Each row was made from one path, in order. Every step used is in the known rows, and no mark comes twice. Write each row's path.
In the rows, zero is written as 128.
Known rows
luda, fabik, povuv, gizuda: [150 135 155  97 135 113 116 145 157 132 126  94 123  62 130  78 120 176
  63 213 100 196 123  89  78 144 157  99 159  67 172 122 128 137  88 110
  90 168  82 178  95]
befibi, rivuz, dobi, semo, gepek, suful: [127 101 142 153 193 181 159 145 178 149 128 132 125  75 139 158  70  74
 199 123 169  79  27 164 106 110 119 142 134 145  65 145 133  90 218 109
  65 127 178  85 131]
befibi, vabe, gizuda: [118 125 106 105 125 117 135 139 114 114 142 106 118 140 103 101 139 185
  89  87 105  96 143 119 124 118 156 120  59 140 134 162 140 173  96 142
 144 100 113 100 169]
vabe, gizuda, povuv, fabik, rivuz: [ 86 193 150 172 121 101 177 180 148 124 135 125 127 126 138 122 135 151
 111 104  91 160 185  78 142 128 132 106 129 137 168 136 101 159  66 117
 112 112  87 178  95]
vabe, befibi, rivuz, gepek, suful, lazedu: [ 86 121 125  64 116 142  85 108 104 115 128 154  59 149 108 178 100 134
 197 118 163  99  75 231 126  86 158 151 137 160  28  94 122  68 180 153
 113 203 161 100 235]
gizuda, vabe: [174  74 100 156 112 123 123 102 159 124 103 132 155 135 156 130 157 134
 112 137 131 119 151 123 137 123 159 103  83 129 137 103 153 143 120 139
 147  81 144 114 119]
luda, fabik, rivuz, gepek, suful: [154 106 113 109 118 156  98  98 143 134 136 145  98 104 107 134 113 159
 185 157 145  83 109 139  86 122 101 123 165 168 133 117 135  68 113 118
  87 159 139 133 119]
vabe, befibi, rivuz, gepek: [ 82 172  85  50 133 113 102  63  86 124 155 149  91 165 104 154 113 124
 156 102 155 104 103 187 159 109 117 191 138 113  97 130 111 101 132 153
 150 154 135  82 175]
befibi, vabe: [127 101 109  89 127 103 110 115  97 115 139 108 132 165  91  94 155 130
 109 120 128 112 124 124 111 135 125 127  86 120 107 134 138 152 103 126
 169 114 114 100 191]
dobi, rivuz, gepek, suful, fabik, luda: [193 123 137 128 108 192 103 130  80 179  72 163 113  92 130 119 161 155
 162  99 150 125 131 154 141 115  37 136 166 143 157 112 132  93 142 122
 142 118 110 126  65]
luda, fabik, povuv: [172 118 137 141 134  90 112 125 169 168 103 107 117  91 140  92 136 180
 114 225 116 153 143 106  76 133 159  87 159  94 146 129 133 129  94 141
  78 143 125 172 122]
dobi, semo, gepek, rivuz, befibi, vabe: [120 135 146 110 118 133 103 157 105 105 214 109 145 145  93 151 100  87
 156 125 124  52  70 116  99  99 113 183 124 121 118 154 169 133 175 103
 125 133 140  79 131]
suful, fabik, rivuz, befibi: [138 169 153 142 119 138 107  97 151 123 147 117 123 198 130 137 130 110
 119 157 104  91 161 105 168 176 100 150 148 166 146 199 133 148 107 118
 184 114 140  87 107]
sofegi, fabik, luda: [158 127  98  82 123 165 112 192  96 137  72 146 193  84 181 100 127 153
 130  93 105 144 139 165 110 140 120 129 165 116 141 120 149 107 117 117
  87 170 148 140  84]
semo, gepek, rivuz: [118  95 135 129 135 135 122 164 133 161 151 119 150  97 142 145 122 165
 153 142 131 108  68 107  91  81  87 117 111 110 141 185 151 116 123  96
  75 114 150 130  69]
luda, fabik, povuv, gizuda, vabe, befibi: [137 119 148 121  82 108 129 111 173  85 130 112 131 117 149 113 117 153
  48 173 132 179 114 109  96 126 188 126 125  78 162  42 108 109 121 129
 121 145 128 182 117]
rivuz, befibi, vabe, gizuda: [132 136 122 115 105 135 125 134 105 108 160 106 119 175 113 118 129 167
  97  90  82  68 142 124 134 139 160 139  79 155 146 175 157 170 118 148
 151 116 109  70 152]
sofegi, fabik, suful: [147  91  94 134 141 130 121 122  99 141 132 149 188 126 151 107 140 106
 139 137 129 152 135 158  96 159 149 110 181 154 100  71 149  98 136 136
  93 168 163 162 119]
suful, fabik, rivuz, dobi, semo: [116 188 140 149 184 148 136 117 178 114 137 129 130  96 102 115  71  27
 137 144 142 124 150  98 165 162  87 153 126 141 113 165  99 149 151 120
 177  99 206 126 155]
gepek, rivuz, befibi, vabe, gizuda, povuv: [ 93 155 112 140  85  79 132 197  97 119 160 141 131 125 103 102 121 178
 124  98  83 105 141 117  79 114 140 148 101 111 176 161 167 156 117 123
 127 113  81 148 110]
luda, fabik: [189  89 117 108 153 130 102 132 134 175  96 128 139 101 124  93 138 170
 128 182 122 140 139  84  73 133 129 100 114 117 148 154 140 113 107 145
 100 116 119 147 105]
luda, fabik, rivuz, dobi: [106 137 137 138 144 133 162 140 181 152 137 109 147 103 135  85  99 102
 115 178 128 144 119 116 119 178  91 120 102 142 153 163  88 110  88 112
 143 149 175 165 139]
gizuda, povuv, fabik, rivuz, befibi, vabe: [ 85 186 164 139  90  83 147 152 101  97 183 105 134 208 107 119 145  87
 119 116  96 119 146 103 129 159 117 151 141 133 145 112 114 152  92  96
 180 148  68 129 155]
povuv, fabik, suful: [160  99 135 176 141 126 136 110  97 166 133 125 157 151 128 130 148 103
 149 146 126 171 146  95 129 122 128  75 160 151 102  56 126 128 134 158
 109 149 121 162 104]
gizuda, vabe, befibi, rivuz: [ 96 119  95 117 111  96 152  99 160 111 138 126 139 179 147 144 133 135
  98 128 162 113  97 183 171 107 168 171  89 120  94  92 110 114 156 144
 154 105 143 105 175]
povuv, fabik: [157 126 141 146 152 137 119 132 114 146 104 113 129 137 136 151 140 131
 147 126 113 163 152  63 134 111 122  77 127 121 128 127 111 166 108 143
 113 120 100 126 123]
befibi, vabe, gizuda, povuv, fabik, suful: [117 135 127 181 119  78 171 153  70 155 151 143 148 147 105 100 155 122
 125 102 104 172 153  94  91 129 153  95 137 134 138  43 121 151 115 143
 120 142  70 192 119]
povuv, fabik, rivuz: [106 158 153 145 135 128 150 134 157 124 151  93 136 154 130 142 138 122
 118 137 113 145 155  87 170 130 112 103 132 148 130 135  99 144  77 112
 132 130 121 138 132]
gepek, rivuz, dobi: [ 89 114 109 148 142 129 135 161 143 145 138 118 152  79 128 117  85 120
 157 151 134 139  92 125 122 122  75 107  94 118 143 176 115 132 132 121
 124 142 181 154 136]
befibi, rivuz: [111 126  97 102 162 104 137 124 140 161 132 114 137 147 130 121 142 161
 127 150 133 124 110 169 158 120 134 146 112 121  93 175 130 136 127 139
 136 116 114  96 160]
gizuda, povuv, fabik, rivuz, gepek: [ 97 208 130 117 122 100 122 117  90 124 152 152 110 131 115 145 133  99
 167 105 117 147 171 103 138 131  93 136 172 118 163 105 111 136  63 108
 140 153  94 156 106]
gepek, rivuz, befibi: [139 113 122 135 103 140  86 147 125 132 156 116 147 142 126 148 108 158
 161 161 103  91 116 118 123 105 109 135 134 137 143 187 170 125 143 140
 108 134 140 101  90]
povuv, gizuda, vabe, befibi: [125 100 125 102  87 147 123  97 146  60 122 127 143 141 136 129 120 121
  60 110 137 161 121 116 132 121 164 145  90 106 133  64 122 120 138 135
 160 122 133 127 116]
dobi, semo, gepek, suful, fabik: [195 108 153 160 188 175 105 114 152 150  89 150 104  93 119 154 107  96
 182 129 156  89  92  74  86 114 100 115 155 144  98 163 141 130 192 112
  96  74 155  93  93]
semo, dobi, rivuz: [157  54 147 115 108 144 123 120 100 132  87 112 139 144 115 137 200 159
  93 120 163 143 199 130 192 136  98 129 136 145 138 173 133  99 130 141
 132  88 116 145  92]

Write each row's path
[148 129 154 138 195 183 137 131 146 138 118 138 141  68 134 142  83  36
 161 111 145 110  91 107 110 135 106 137 113 121 102 158 137 126 175 121
 104 111 200  96  95]
rivuz, dobi, semo, gepek
[ 80 141 133 140 138 140 163 123 175 124 132 106 147 123 134 100 105  84
 116 143 135 136 131 142 161 174  86 126  97 148 126 168  96 126  99 117
 166 139 192 133 148]
fabik, rivuz, dobi
[131 163 135 176 141 109 151 182 105 148  89 145 121 101 142 133 134 162
 134  90  83 176 182  55 109 112 148  76 123 112 173 130 123 176  98 145
  95 100  63 166  85]
vabe, gizuda, povuv, fabik
[111 155 109 122 200 141 143 133 161 139 136 125 138  81 110 121  67  54
 152 144 146 123 108 154 160 129 122 169 111 118  81 157 117 130 189 150
 133 123 178 103 178]
befibi, rivuz, dobi, semo
[135 135 103 146 132 111 135 167 124 143  75 163 124  86 131  94 139 183
 121  98  93 148 189 103  91 128 153 108 102 121 159 162 159 152 103 153
 105  77  94 153  83]
vabe, gizuda, povuv
[142  87 109 131  87 133 115  82 151  87 101 140 143 165 143 142 137 123
 100 110 153 128 139 128 141 116 162 135  88 130 108  70 124 109 145 157
 149  93 172 117 139]
gizuda, vabe, befibi
[141  59 153  83  91 165  78 121  74 118  95 150  75 128 104 183 157 146
 185 114 167 108 150 200 152 106 128 115 156 174  79 128 137  66 166 142
 109 176 142 135 165]
semo, dobi, rivuz, gepek, suful, lazedu
[149  56 149 115 130 167  88 153 141 130  78 139  91 116 125 147 127 155
 179 152 131 119 118 170 103 103 162  79 109 168  40 125 151  97 164 153
  96 161 157 114 195]
gepek, suful, lazedu
[ 91 158  76  80 103 100 117  56 106 109 164 155 109 174 131 167 123 114
 141 104 162  94  97 197 165  99 144 190 117 113 118  82 119 108 137 143
 166 138 143  93 167]
gizuda, vabe, befibi, rivuz, gepek
[186 140 126 116 133 151 103 140 104 177  55 147 150 117 144  90 141 153
 132 120 114 145 157 114 138 132  74 126 135 110 153 159 130 142 119 134
 154 112 131 129  73]
suful, fabik, luda
[120 129 122 133 101 105 138 150 172  76 144 112 163  83 191 123 126 136
  53 155 106 171 130 138 109 147 199 108 151  80 177  64 137 154 100  78
 108 157 112 167 112]
sofegi, fabik, povuv, gizuda, vabe
[170  94 162 148 110 183 110 118 113 144 129 114 129 162 130 135 176 129
 106 141 119 113 159 136 166 144 102 137 130 162 137 165 165 113 133 149
 151  99 105  77  89]
dobi, rivuz, befibi
[129 130 166 162 142 152 145 113 182 141 128 125 112 145 142 132 131 132
 142 140 148  90  95 104 125 144  77 119 145 167 121 180 112 119 116  78
 128  97 152 114  99]
semo, gepek, suful, fabik, rivuz
[ 93 184 152 137  93 128 163 153 125  98 203  80 117 194 118 140 123 150
  88  87  77  78 144 101 166 136 149 133  97 169 158 154 116 177  89 118
 153 137  94  95 157]
povuv, fabik, rivuz, befibi, vabe, gizuda
[149 114 134 190 138  96 145 135  83 177 114 157 157 136 121 109 156  94
 161 139 119 199 164  92  93 136 131  87 176 125 119  38 130 125 132 154
 108 143  92 200  81]
gizuda, povuv, fabik, suful
[138 150  95 117 163 123  96  79 112 166 120 157  75 137 110 156 115 142
 193 138 153  90  91 144 126 117  85 137 166 141 115 161 116 135 147 116
 145 119 108  92 152]
befibi, rivuz, gepek, suful, fabik
[151  86 118 120 108 141 131 124 152  96 123 118 164 106 147 120 139 131
  65 133 115 155 130 107 131 128 162 113  84 103 161  91 146 152 114 110
 152 114 104 125  92]
povuv, gizuda, vabe
[ 65 134 103 147 128 110 184 106 165 122 137 126 143 152 161 136  97  83
 108 122 166 128  75 192 175 142 134 161  74 121 104 110  77 115 158 135
 177 131 182 122 191]
gizuda, vabe, befibi, rivuz, dobi
[140 113 137 145  92 108 136 121 180  90 136 103 143  95 161 114 137 146
  53 174 113 166 132 126 129 130 185 102 121  80 163  69 142 160 104 108
 135 132 109 154 103]
fabik, povuv, gizuda, vabe
[165  80 151 163 175 206 135 137 167 133 100 140 128  58 130 152  75  69
 200 113 159  86  54 125  83 119 109 113 135 150  77 134 145  89 211 121
  63 120 196  93 103]
rivuz, dobi, semo, gepek, suful
[139  84 150  97  74 126 117 118  69 100 150  93 136 210  89 130 188 122
  89 110 135  93 161 148 176 159 111 166 129 150 134 159 141 118 140 127
 184 118  94 102 143]
semo, dobi, rivuz, befibi, vabe
[151 131 120 135 187 167 113 121 149 118 103 138 138  66 101 121  71  43
 155 133 136 133 142 109 133 135 121 135 111 126  90 144 133 134 178 161
 132 111 198 112 149]
rivuz, dobi, semo
[ 77 129 108  87 114 109 160 114 158  87 157 112 141 160 141 135 122 138
  61 125 145 146  85 173 167 113 165 180  91  98 117  89 104 114 146 124
 163 129 113 120 155]
povuv, gizuda, vabe, befibi, rivuz
[ 68 146 128 109  99  79 166 110 181  83 165 101 126 152 157 131 119 144
  50 158 144 157  88 187 165 113 192 170 123  76 120  69  99 126 136 118
 143 147 117 135 163]
fabik, povuv, gizuda, vabe, befibi, rivuz
[110 140 103 126 117  80 142 168 100 124 110 151 121 118 106  77 150 168
 105  83  97 136 167 112  81 134 151 125  85 111 154 142 152 163  94 135
 134  88  74 145 137]
befibi, vabe, gizuda, povuv
[122 139 152 101 130 122 112 132 154 103 124  94 120  86 132  93 124 162
  67 176 100 185 130 111 117 136 155 106 152  74 144 128 138 154  96 118
 112 160  97 142 107]
fabik, povuv, gizuda
[124 146 115 131 137  99 108 144 154 110 117 115 137  93 179 119 130 150
 112 162 112 147 149 150 103 151 172  95 190 102 130 120 136 143  95 115
  73 164 151 149 149]
sofegi, fabik, povuv
[119 180 145 164 111  95 153 179  77 124 138 130 120 157 125 136 132 137
 131  75  71 139 165  67 104 131 151 107 124 123 176 121 125 185 107 131
 130 120  45 139 115]
rivuz, befibi, vabe, gizuda, povuv, fabik
[120 158 102 107 147 128  95  62 108 135 121 165  67 158 102 161 106 129
 185 118 164  95  80 148 128 113  90 160 165 143 100 134  98 110 167 130
 149 127 132  93 169]
vabe, befibi, rivuz, gepek, suful, fabik
[112 148 144 126 208 157 163 144 156 154 154 130 142  82 143 146  80  43
 156 121 153 102  59 147 133 128 111 164 112 114  94 172 123 119 182 110
 111 119 185  88 121]
befibi, rivuz, dobi, semo, gepek
[175 134 139 128 121 162 127 179  96 165  72 122 165 111 156 122 136 150
 144 100 104 166 148 104 148 106  98 100 141 111 147 102 122 136 116 142
 105 152 108 145  72]
povuv, fabik, luda
[142 129 132 202 131 105 168 153  90 171 119 156 149 118 135 112 146 135
 145 110 103 184 172  87 102 123 154  80 155 140 144  62 133 139 127 160
  89 131  89 198  72]
vabe, gizuda, povuv, fabik, suful
[161 125 169 191 144 117 120 108 177 163  94 124  85 107 161 136 137 154
 151 175 143 116  89 108  90 133 121  77 181 117 119 149 125 144 135  99
  87 108 142 132 103]
semo, gepek, suful, fabik, povuv
[138 115 125 102 104 122  97 109  94 107 153 105 133 201 100 117 144 114
 115 124 106  83 122 128 123 150 132 151 108 139 115 146 154 149 127 135
 176 133 111  67 169]
rivuz, befibi, vabe
[115 104  80 119  96 131 116  71 136 107 138 158 100 150 126 180 111 139
 182 110 177  75  65 202 135  90 146 163 140 146  95  60 125  76 178 137
 117 141 143  91 170]
gizuda, vabe, befibi, rivuz, gepek, suful
[164 108 137 139  96 101 138 132 184 114 136 105 145  76 165 100 134 163
  48 201 111 175 124 104  88 128 188  94 125  73 193  70 134 143  95 100
 113 139  95 184  92]
luda, fabik, povuv, gizuda, vabe
[150 103 119  72  99 143  87  79  55 125 115 139 107 136  97 159 182 133
 133  97 160 123 191 150 187 129  84 152 158 137 157 156 136  95 118 138
 144 124 120 131  93]
semo, dobi, rivuz, gepek
[119 185 173 150 194 165 157 124 171 137 146 131 132  95 138 138  77  22
 143 122 146 106  99  95 138 151  77 153 124 132 124 181 103 140 149  84
 150  96 202 110 103]
suful, fabik, rivuz, dobi, semo, gepek
[ 84 133 103  87 140 111 134 105 136 124 130 122 123 180 123 128 124 145
 113 127 154 129 100 174 161 110 139 174 112 120  74 142 108 105 151 156
 138 122 136  98 182]
vabe, befibi, rivuz
[116 141 143 151  94 114 158 174  87 128 142 139 116 143 109  92 173 156
  82  84  96 122 171 136 117 144 132 149  99 136 175 145 161 142 105 129
 158  83  53 125 109]
dobi, rivuz, befibi, vabe, gizuda, povuv
[140  71 142 120 129 136 105 126 105 157 117 146 127 148 121 118 148 112
 151 167 132 153 143 182 120 127 166  97 117 163  39  83 153 102 147 171
 132 182 172 153 176]
fabik, suful, lazedu
[ 62 196 147 153 108  75 187 180 128 105 172 109 127 152 115 113 141 138
  93  89  94 145 168  85 135 129 132 119 111 133 165 119  94 171  60 100
 142 120  67 171 145]
befibi, vabe, gizuda, povuv, fabik, rivuz
[108 172 131 155 129  81 159 182  86 129 122 136 116 124 118 116 143 151
 123  73  89 162 162  64  97 116 147  90 107 107 170 113 111 188  93 127
 122 107  45 165 135]
befibi, vabe, gizuda, povuv, fabik
[167  54 120 106  97 173  89  88  79 124  95 146  99 120  96 167 166 155
 177 100 177  96 146 160 150 115  87 128 179 167 125 134 143  63 157 134
 100 128 120 124 102]
semo, dobi, rivuz, gepek, suful
[ 54 150 110 113 155 121 163 111 145 130 132 119 125 147 135 121  89  89
 125 122 160 142  77 181 167 145 112 161  97 123  88 148  76 111 155 146
 162 145 175 114 196]
vabe, befibi, rivuz, dobi
[ 87 184  91  67 127 129  97 106 105  93 172 148 131 128 138 146 117 109
 146 107 122  99 146 161 139 155 110 158 174 146 145 133 130 112  67  95
 127 178 157 119 140]
sofegi, fabik, rivuz, gepek
[171  95 126 124 119 148  85  73  79 142  88 155  80 133  97 167 165 140
 173 113 174 104 157 119 152 131  60 124 186 160 149 166 114 103 157 120
 142 100 115 132 103]
semo, dobi, rivuz, gepek, suful, fabik
